Known rows, with every step that occurs
A V R G Q F: [ 0.35 -1.14 -1.00 -5.36  1.09  0.30 -0.06  0.50  0.05  0.57  1.93  1.78
  3.10 -0.70 -0.29  0.24 -0.41 -0.05 -0.89 -0.15 -0.03  0.68 -0.12 -0.20
  0.87  3.18]
V R G: [ 0.09  0.72 -0.96 -4.20  0.39  0.31  0.10 -0.11  0.54  0.19  0.98  0.17
  0.34 -0.28 -1.34 -0.04  0.30 -0.30 -0.27  0.15  0.10  0.18  0.82 -0.04
  0.59  2.03]
P R A V Q F: [-0.09 -0.54 -1.76 -5.79 -0.44 -0.18 -0.36 -0.98 -0.19  0.02  0.49  1.24
  3.69  0.76 -0.05  0.64 -1.17  0.54  0.17 -0.23 -0.58  0.12  1.07 -0.42
 -0.01  1.79]
A V R P F: [-2.41  0.01 -2.12 -5.02  0.27  0.04 -0.01 -0.60 -0.42  0.35  0.76  0.07
  1.45  0.69 -0.63  1.15 -0.68 -0.34 -0.56  0.74  0.02  0.23 -0.46 -0.51
  1.36  0.51]
R V Q F P: [ 1.28 -0.36 -1.11 -0.91 -0.17  0.07 -0.54  0.87 -0.41  0.37 -2.39  0.46
  1.64 -1.05 -0.05  0.30 -0.19  0.68  0.52 -0.71 -0.92  0.11  2.12 -0.13
 -0.11  1.54]
V R G Q F P: [ 1.21 -1.22 -1.20 -5.29  0.98  0.35 -0.02  1.61 -0.05  0.45 -1.41  1.31
  2.09 -1.55 -0.52 -0.52  0.40  0.05  0.07 -0.73 -0.35  0.72  0.73 -0.04
  0.72  2.79]
A Q V R P: [-2.27 -1.44 -1.08 -4.74  0.34  0.10  0.07 -0.90 -0.17  0.87 -0.90 -1.12
 -0.50 -0.17 -0.32  1.76  1.07  0.37 -0.55  0.27 -0.70 -0.04  0.45 -0.61
  0.38  2.99]
V Q: [ 0.37 -0.23  0.22  0.00  0.04  0.06 -0.28 -0.36  0.23  0.10  0.17  0.52
  0.20 -0.03  0.33  0.24 -1.04 -0.22  0.66 -0.58 -0.71 -0.13  0.20 -0.02
  0.20  2.30]
A Q: [-0.12  0.12 -0.08 -0.69  0.29  0.06 -0.07 -0.07 -0.47  0.22 -0.02 -0.81
  0.14 -0.06 -0.25  0.15  1.32 -0.11 -0.05 -0.38 -0.06 -0.14 -0.04 -0.14
  0.21  1.42]
R G Q: [ 0.36 -1.51 -1.36 -0.19  1.30  0.27 -0.12  0.77  0.45  0.42  0.01  1.08
 -0.10 -0.69  0.08 -0.54 -0.07 -0.63  0.34  0.00  0.09  0.36  0.70 -0.26
  0.76  1.79]
Q F: [ 0.06 -0.03 -0.19 -0.35 -0.41 -0.01 -0.15  0.14  0.02 -0.19  0.27  0.18
  1.72 -0.55  0.01 -0.06 -0.04  0.99 -0.28 -0.53 -0.40  0.19 -0.03  0.32
  0.09 -0.63]
Q F P: [ 1.11 -0.02 -0.28 -1.07 -0.36 -0.01 -0.18  1.17 -0.68  0.00 -2.35 -0.03
  1.75 -1.08 -0.39 -0.07  0.51  0.90 -0.11 -0.67 -0.36  0.27 -0.07  0.06
 -0.06 -0.54]
V R G Q F: [ 0.08 -1.25 -0.96 -4.64  0.90  0.33  0.01  0.52  0.63  0.26  1.29  1.43
  2.04 -1.07 -0.14 -0.50 -0.12  0.12 -0.14 -0.61 -0.34  0.68  0.85  0.17
  0.86  2.69]
F Q V R G: [ 0.14 -0.92 -1.08 -4.43  0.29  0.24  0.15  0.49  0.17  0.58  0.50  0.49
 -0.57  0.07 -0.94  0.29  1.88  0.14 -0.65  0.75 -0.62  0.14  0.73 -0.70
  0.53  2.62]
V R G Q: [ 0.09 -1.20 -0.87 -4.41  1.29  0.34  0.15  0.41  0.62  0.47  1.00  1.31
  0.36 -0.53 -0.13 -0.50 -0.07 -0.90  0.17 -0.06  0.02  0.47  0.81 -0.11
  0.79  3.28]
Q V R: [-0.43 -1.46  0.40 -4.15 -0.19  0.03  0.28 -0.81  0.35  0.28  0.71  0.64
 -0.45  0.49  0.22  1.00  0.00  0.41 -1.08  0.51 -0.75  0.08  0.11 -0.30
 -0.08  1.73]
Q F P R V: [ 0.21 -0.35 -2.80 -6.12 -0.38  0.18 -0.06  0.74 -0.73  0.17 -2.84  0.26
  1.28  0.17 -0.68 -0.20  0.92  1.04  0.23 -0.14 -0.21  0.30  1.91 -0.35
 -0.38 -1.04]
G Q V: [-0.11 -3.65 -0.09 -0.40  0.72  0.00  0.05  0.11  0.27  0.49 -0.34  1.47
 -0.90  0.02  1.63  0.51 -0.36  0.08 -0.42  0.28 -0.74  0.33 -0.04 -0.45
  0.05  1.53]
F P Q V R G: [ 0.94 -1.62 -2.18 -5.22  0.39  0.26 -0.01  0.53 -0.09  0.39 -1.81  0.57
 -0.55  0.62 -1.47  0.67  2.26  0.35 -0.49  0.24 -0.94  0.12  0.61 -0.84
  0.20  2.24]
F P Q V: [ 0.83 -2.30 -1.23 -1.05 -0.03 -0.08 -0.12  0.58 -0.65  0.20 -2.75  0.51
 -0.91  0.84 -0.08  0.77  1.99  0.66 -0.23  0.08 -1.01 -0.03 -0.22 -0.72
 -0.42  0.16]
G Q V R P F: [-2.64 -3.79 -2.17 -4.60  0.86  0.04  0.08 -0.46  0.40  0.55 -0.16  1.19
 -0.50  0.34  1.19  0.95 -0.71 -0.04 -0.23  0.67 -1.12  0.53  0.44 -0.62
  1.41  1.53]
G Q F P R: [ 0.44 -2.12 -1.82 -6.39  0.41  0.16  0.09  1.11 -0.66  0.18 -2.73  1.39
  1.67 -0.14  0.49 -0.83  0.18  0.47  0.70 -0.85 -0.42  0.65 -0.13 -0.19
 -0.01  0.44]
V Q F P: [ 1.56 -0.31 -0.10 -0.86 -0.30  0.04 -0.47  0.82 -0.41  0.09 -2.22  0.50
  1.97 -1.08 -0.04  0.13 -0.55  0.63  0.52 -1.25 -1.08  0.14  0.10  0.05
  0.15  1.76]
F P: [ 1.11 -0.02 -0.11 -0.71  0.17  0.03 -0.03  1.07 -0.74  0.22 -2.79 -0.19
  0.05 -0.40 -0.38 -0.05  0.51 -0.08  0.23 -0.16 -0.01  0.06 -0.11 -0.19
 -0.11  0.13]

Rows
[-0.22  0.01 -0.10 -4.91 -0.28 -0.28 -0.03 -0.50 -0.11  0.04  1.04 -0.47
  3.05 -0.66 -0.44  0.21  1.37  0.68 -0.25 -0.50 -0.41  0.20  1.91  0.11
  0.13  2.10] | V R A Q F
[ 0.97 -0.55 -1.25 -1.09  0.09 -0.05 -0.11  1.02 -0.77 -0.01 -2.49  0.06
  0.06  0.50 -0.53 -0.18  1.94  0.03  0.67 -0.44 -0.35 -0.03 -0.19 -0.34
 -0.36 -0.09] | F P Q
[-0.46 -2.19 -1.30 -0.41 -0.21 -0.11 -0.03  0.25 -0.38  0.09  0.22  0.64
 -0.73  0.97  0.47  0.09  1.54  0.57 -0.55  0.85 -1.00  0.08 -0.17 -0.72
  0.98 -0.81] | P F Q V
[ 0.94 -0.36 -1.51 -6.69 -0.25  0.16 -0.30  0.21 -1.10  0.27 -1.94  1.06
  2.93  0.48 -0.51  0.57 -0.74  0.54  0.14 -0.76 -0.68  0.18 -0.84 -0.52
  0.06  2.00] | A V Q F P R
[-0.09 -1.59 -1.93 -4.55  0.23  0.24  0.02 -0.57  0.63  0.19  0.94  0.78
 -0.56  1.01 -1.06  0.72  1.72  0.44 -0.67  0.41 -0.91  0.04  0.69 -0.66
  0.33  2.13] | P Q V R G
[-2.19 -0.20 -2.13 -4.36  0.14  0.06  0.05 -0.41  0.10  0.23 -0.27 -0.33
  0.29  0.60 -0.66  0.47  1.11 -0.15  0.81 -0.11 -0.41  0.03  0.47 -0.22
  0.03  1.18] | V R P Q
[-0.32  0.10 -0.06 -4.67  0.16 -0.24  0.10 -0.62 -0.15  0.24  0.75 -0.61
  1.41 -0.14 -0.37  0.21  1.45 -0.33  0.08  0.00 -0.03  0.01  1.91 -0.14
  0.02  2.77] | V R A Q
[-0.31  0.24 -2.79 -5.03  0.20  0.40  0.02 -0.23  0.37  0.02 -0.27  0.17
 -0.23  0.71 -1.40 -0.37  0.36 -0.05  0.23  0.23  0.22  0.11  0.66 -0.42
  0.51  0.31] | P R G
[ 1.65 -0.14 -0.03 -1.58 -0.04  0.03 -0.51  0.85 -1.06  0.38 -1.66  0.83
  3.01 -0.56 -0.18  0.81 -0.82  0.49 -0.19 -0.84 -0.74  0.12 -0.79 -0.28
  0.18  2.25] | A V Q F P
[ 0.82 -0.46 -1.56 -6.09 -0.46  0.18 -0.29  0.26 -0.48 -0.04 -2.56  0.76
  1.88  0.10 -0.39 -0.17 -0.43  0.73  0.90 -1.18 -1.02  0.19  0.10 -0.14
  0.02  1.47] | V Q F P R
[-0.19 -2.35 -1.12 -0.39 -0.20 -0.08 -0.09 -0.54  0.14 -0.02 -0.08  0.60
 -0.90  1.24  0.30  0.81  1.46  0.74 -0.46  0.26 -0.97 -0.11 -0.11 -0.54
 -0.29  0.06] | P Q V
[-0.27 -1.70 -3.02 -5.63  0.68  0.37 -0.07  0.27  0.47  0.10  0.05  1.42
  1.56 -0.22 -0.23 -0.85 -0.03  0.40  0.38 -0.55 -0.21  0.64  0.66 -0.18
  0.73  0.89] | P R G Q F
[-0.19 -1.37  0.28 -4.55 -0.14  0.03  0.30  0.13 -0.21  0.46  0.49  0.52
 -0.43  0.53  0.18  0.40  1.58  0.19 -0.56  0.63 -0.81  0.07  0.05 -0.51
 -0.07  2.07] | F Q V R
[ 0.04 -1.71 -0.26 -0.19 -0.13 -0.06  0.05  0.57 -0.36  0.40 -0.49  0.27
 -0.90  0.31  0.41  0.32  1.60  0.49 -0.41  0.61 -0.71 -0.05 -0.09 -0.62
 -0.10  0.52] | F Q V
[ 0.46 -2.44 -2.23 -6.10  0.31 -0.19 -0.01  1.06 -0.49  0.14 -2.87  1.37
  2.45 -0.36  0.58 -0.77  0.32  0.37  0.91 -0.49 -0.33  0.63  1.70 -0.32
 -0.18  0.37] | G Q F P R A
[ 0.93 -0.53 -1.77 -6.30  0.10 -0.17 -0.24  0.11 -0.97  0.45 -2.46  1.02
  1.99  0.88 -0.43  0.62 -0.61 -0.51  0.71  0.12 -0.20 -0.01  1.03 -0.90
 -0.21  2.53] | F P R A V Q
[-0.51 -1.29  0.47 -5.00  0.11  0.08  0.23 -0.87 -0.17  0.51  0.67 -0.25
 -0.32  0.46 -0.01  1.15  1.34  0.35 -1.07  0.12 -0.83 -0.05  0.06 -0.46
  0.15  3.08] | A Q V R
[-2.18 -0.46 -2.80 -0.19  0.07 -0.03 -0.17  0.76 -0.48  0.21 -1.05 -0.57
 -0.01  0.05 -0.26 -0.27  1.18 -0.12  0.84  0.45 -0.34  0.12  0.28 -0.48
  1.31 -1.14] | R P F Q
[-0.06 -0.57 -1.16 -0.63 -0.52 -0.09 -0.22  0.05 -0.03 -0.40  0.60  0.40
  1.74  0.34 -0.13 -0.21  1.37  1.08  0.12 -0.80 -0.71  0.11 -0.10  0.15
 -0.14 -0.86] | P Q F
[ 0.42 -0.27  0.10 -0.18 -0.38  0.00 -0.44 -0.28  0.26 -0.12  0.49  0.63
  1.93 -0.67  0.33  0.17 -1.02  0.74  0.33 -1.07 -1.06  0.10  0.23  0.28
  0.29  1.61] | V Q F
[-0.57 -0.45 -2.35 -5.12 -0.07  0.22 -0.16 -0.83  0.18  0.26 -0.30  0.80
 -0.22  1.17  0.01  0.04 -0.58 -0.19  0.92 -0.02 -0.52 -0.07  2.17 -0.48
 -0.17  1.81] | P R V Q
[ 0.33 -0.17 -1.88 -6.83 -0.27  0.18 -0.03  0.52 -1.23  0.10 -2.71 -0.62
  1.80 -0.05 -0.94 -0.23  1.88  0.88  0.21 -1.05 -0.39  0.17 -0.16 -0.26
  0.04  0.65] | A Q F P R
[ 0.99 -0.01 -0.38 -1.75 -0.01  0.04 -0.24  1.09 -1.19  0.20 -2.48 -0.93
  1.91 -1.13 -0.66  0.05  1.85  0.84 -0.12 -1.02 -0.39  0.12 -0.14 -0.07
  0.16  0.86] | A Q F P
[ 0.16 -0.33 -0.83  0.05  0.14  0.11 -0.33 -0.31  0.25  0.36  0.06  0.48
 -0.10 -0.04  0.34  0.33 -0.68 -0.22  0.60 -0.05 -0.57 -0.14  2.22 -0.23
 -0.05  2.04] | R V Q
[-2.32 -2.18 -2.83 -0.23 -0.02 -0.10 -0.20  0.34 -0.37  0.39 -1.28 -0.26
 -0.92  0.36  0.18  0.70  1.22  0.50 -0.04  0.99 -0.97  0.13  0.24 -0.91
  1.23 -0.92] | R P F Q V
[ 0.66 -3.36 -3.07 -6.15  1.05  0.39  0.05  0.97 -0.14  0.69 -3.35  1.54
 -1.09  0.30 -0.16  0.13  0.58  0.05  0.04  0.32 -0.53  0.50  0.54 -1.07
  0.43  1.94] | F P R G Q V
[-0.22 -1.67 -0.15 -4.15 -0.26 -0.35  0.22  0.12 -0.06  0.42  0.32  0.60
  0.31  0.30  0.26  0.44  1.72  0.14 -0.34  0.97 -0.70  0.11  1.86 -0.64
 -0.26  1.91] | F Q V R A
[-2.49 -0.15 -2.28 -4.50  0.10  0.01  0.09  0.38 -0.37  0.24  0.00 -0.32
  0.41  0.22 -0.53 -0.19  1.19 -0.41  0.65  0.46 -0.42  0.26  0.42 -0.33
  1.33  0.35] | V R P F Q
[-0.20  0.06  0.09 -3.98 -0.11 -0.30  0.19 -0.48  0.33  0.01  0.81  0.23
  1.26  0.00 -0.17  0.09  0.10 -0.27  0.11  0.39  0.02  0.11  1.98 -0.04
 -0.14  1.30] | V R A
[-0.33 -1.68 -2.84 -5.38  1.14  0.42  0.07  0.27  0.44  0.28 -0.26  1.35
 -0.21  0.45 -0.22 -0.80 -0.01 -0.55  0.67 -0.02  0.15  0.45  0.69 -0.47
  0.63  1.61] | P R G Q
[-0.15  0.48  0.49 -5.04  0.25  0.08  0.23 -0.38 -0.48  0.35  1.60  0.63
  1.48  0.64 -0.40  0.79 -0.32 -0.42 -0.96  0.39  0.26  0.09 -0.80 -0.21
  0.04  2.03] | A V R
[-0.20 -1.74 -0.06 -0.83  0.11 -0.04 -0.07 -0.51 -0.30  0.43 -0.37 -0.49
 -0.78  0.26  0.24  1.10  1.35  0.60 -0.92  0.17 -0.72 -0.16 -0.09 -0.57
  0.13  1.71] | A Q V
[-2.14 -3.32 -1.02 -4.43  0.97  0.09  0.20 -0.28  0.45  0.92 -0.79  0.93
 -0.64 -0.34  1.11  1.15 -0.64 -0.08 -0.13  0.46 -0.79  0.42  0.53 -0.54
  0.31  2.90] | G Q V R P
[ 0.31 -3.25 -1.43 -0.22  1.15  0.22 -0.12  0.41  0.63  0.61 -0.29  1.36
 -0.99 -0.36  0.54  0.39  0.00 -0.01 -0.56  0.49 -0.51  0.37  0.67 -0.66
  0.68  2.09] | R G Q V
[ 0.15 -0.36 -0.98 -0.07 -0.30  0.07 -0.51 -0.29  0.29  0.19  0.38  0.61
  1.57 -0.60  0.33  0.32 -0.69  0.76  0.31 -0.52 -0.89  0.08  2.23  0.07
  0.02  1.40] | R V Q F
[ 0.68  0.25 -3.16 -6.74  0.18  0.43 -0.23  0.88 -0.83  0.24 -2.73 -0.71
  1.64 -0.46 -2.04 -0.31  2.17  0.81  0.14 -0.86 -0.19  0.24  0.51 -0.47
  0.64  1.21] | A Q F P R G
[ 0.62 -0.07  0.12 -0.95 -0.14  0.01 -0.47 -0.31 -0.31  0.16  1.08  0.97
  3.01 -0.18  0.21  0.90 -1.34  0.56 -0.39 -0.68 -0.74  0.07 -0.71 -0.08
  0.28  2.20] | A V Q F
[-0.35 -3.31  0.49 -4.60  0.71  0.05  0.31 -0.27  0.39  0.55  0.70  1.79
 -0.42  0.24  1.43  0.60 -0.34 -0.11 -0.63  0.30 -0.85  0.40  0.10 -0.37
  0.10  2.95] | G Q V R
[-2.11 -0.28 -2.22 -4.56 -0.28  0.03 -0.10 -0.35  0.15 -0.01  0.00 -0.19
  1.97 -0.02 -0.68  0.47  1.07  0.86  0.51 -0.61 -0.75  0.24  0.46  0.11
  0.12  0.50] | V R P Q F
[-2.01 -2.34 -2.56 -0.19  0.01 -0.06 -0.25 -0.42  0.14  0.33 -1.62 -0.24
 -1.11  0.76  0.03  1.41  1.18  0.77  0.05  0.43 -0.93 -0.11  0.31 -0.71
 -0.06 -0.05] | R P Q V
[ 0.56 -0.23 -1.94 -6.30  0.04 -0.22  0.05  0.45 -1.21  0.33 -2.64  0.44
  1.80  0.96 -0.76  0.43  0.43 -0.27  0.06  0.67  0.52  0.14  0.78 -0.93
 -0.40  0.26] | F P R A V
[-0.06 -0.20 -0.47 -0.51  0.16 -0.30 -0.16 -0.12 -0.34  0.19 -0.27 -0.82
  0.92 -0.34 -0.12  0.14  1.43 -0.09  0.21  0.03  0.07 -0.13  1.77 -0.27
  0.01  1.34] | R A Q
[ 0.13 -0.27 -2.83 -6.85 -0.09  0.20 -0.13  0.59 -1.20  0.40 -2.81 -0.64
  1.44  0.04 -0.94 -0.10  2.24  0.98  0.18 -0.53 -0.27  0.15  1.83 -0.49
 -0.18  0.39] | A Q F P R V
[ 0.16 -0.09 -0.40 -0.63  0.18 -0.39 -0.12 -0.05 -0.47  0.23  0.32  0.36
  1.87  0.23 -0.04  0.79 -0.20 -0.22 -0.48  0.82  0.47  0.01  0.92 -0.49
 -0.14  0.41] | R A V
[-0.36 -1.42 -2.23 -4.48  0.09  0.22  0.04  0.21  0.17  0.25  1.23  0.80
 -0.44  0.66 -0.90  0.05  1.82  0.15 -0.79  1.02 -0.98  0.27  0.66 -0.80
  1.61  1.27] | P F Q V R G
[-0.54 -0.48 -2.39 -5.26 -0.50  0.23 -0.33 -0.68  0.21  0.07  0.15  0.88
  1.47  0.53  0.00  0.04 -0.64  0.80  0.67 -0.52 -0.87  0.14  2.16 -0.14
 -0.09  1.13] | P R V Q F
[-0.68 -0.46 -1.84 -4.89 -0.31 -0.20  0.11 -0.64  0.15 -0.16 -0.47  0.29
  0.70  0.93 -0.24 -0.27  0.18 -0.03  0.59  0.40  0.15  0.10  1.79 -0.33
 -0.31 -0.37] | P R A
[ 0.78  0.05 -0.29 -5.74 -0.12 -0.25 -0.09  0.61 -0.82  0.24 -1.66 -0.69
  3.15 -1.08 -0.78  0.10  1.93  0.56 -0.03 -0.69 -0.41  0.23  1.81 -0.06
 -0.01  2.24] | V R A Q F P
[ 0.04 -1.92 -0.05 -0.54  0.48  0.00 -0.10  0.54  0.13  0.10  0.32  1.25
  1.74 -0.85  1.19 -0.48 -0.38  0.47  0.13 -0.76 -0.41  0.52 -0.01  0.24
  0.23  0.57] | G Q F
[ 0.38 -0.10 -1.64 -5.78 -0.10  0.16  0.17  0.48 -0.77  0.08 -3.02  0.11
 -0.06  0.70 -0.71 -0.29  0.59 -0.02  0.56 -0.12  0.03  0.09 -0.14 -0.42
 -0.25 -0.13] | F P R
[-0.20 -1.88 -0.41 -0.64  0.06 -0.38 -0.13 -0.59 -0.19  0.37 -0.51 -0.49
  0.04  0.01  0.31  1.14  1.51  0.55 -0.67  0.55 -0.57 -0.14  1.72 -0.69
 -0.06  1.59] | R A Q V
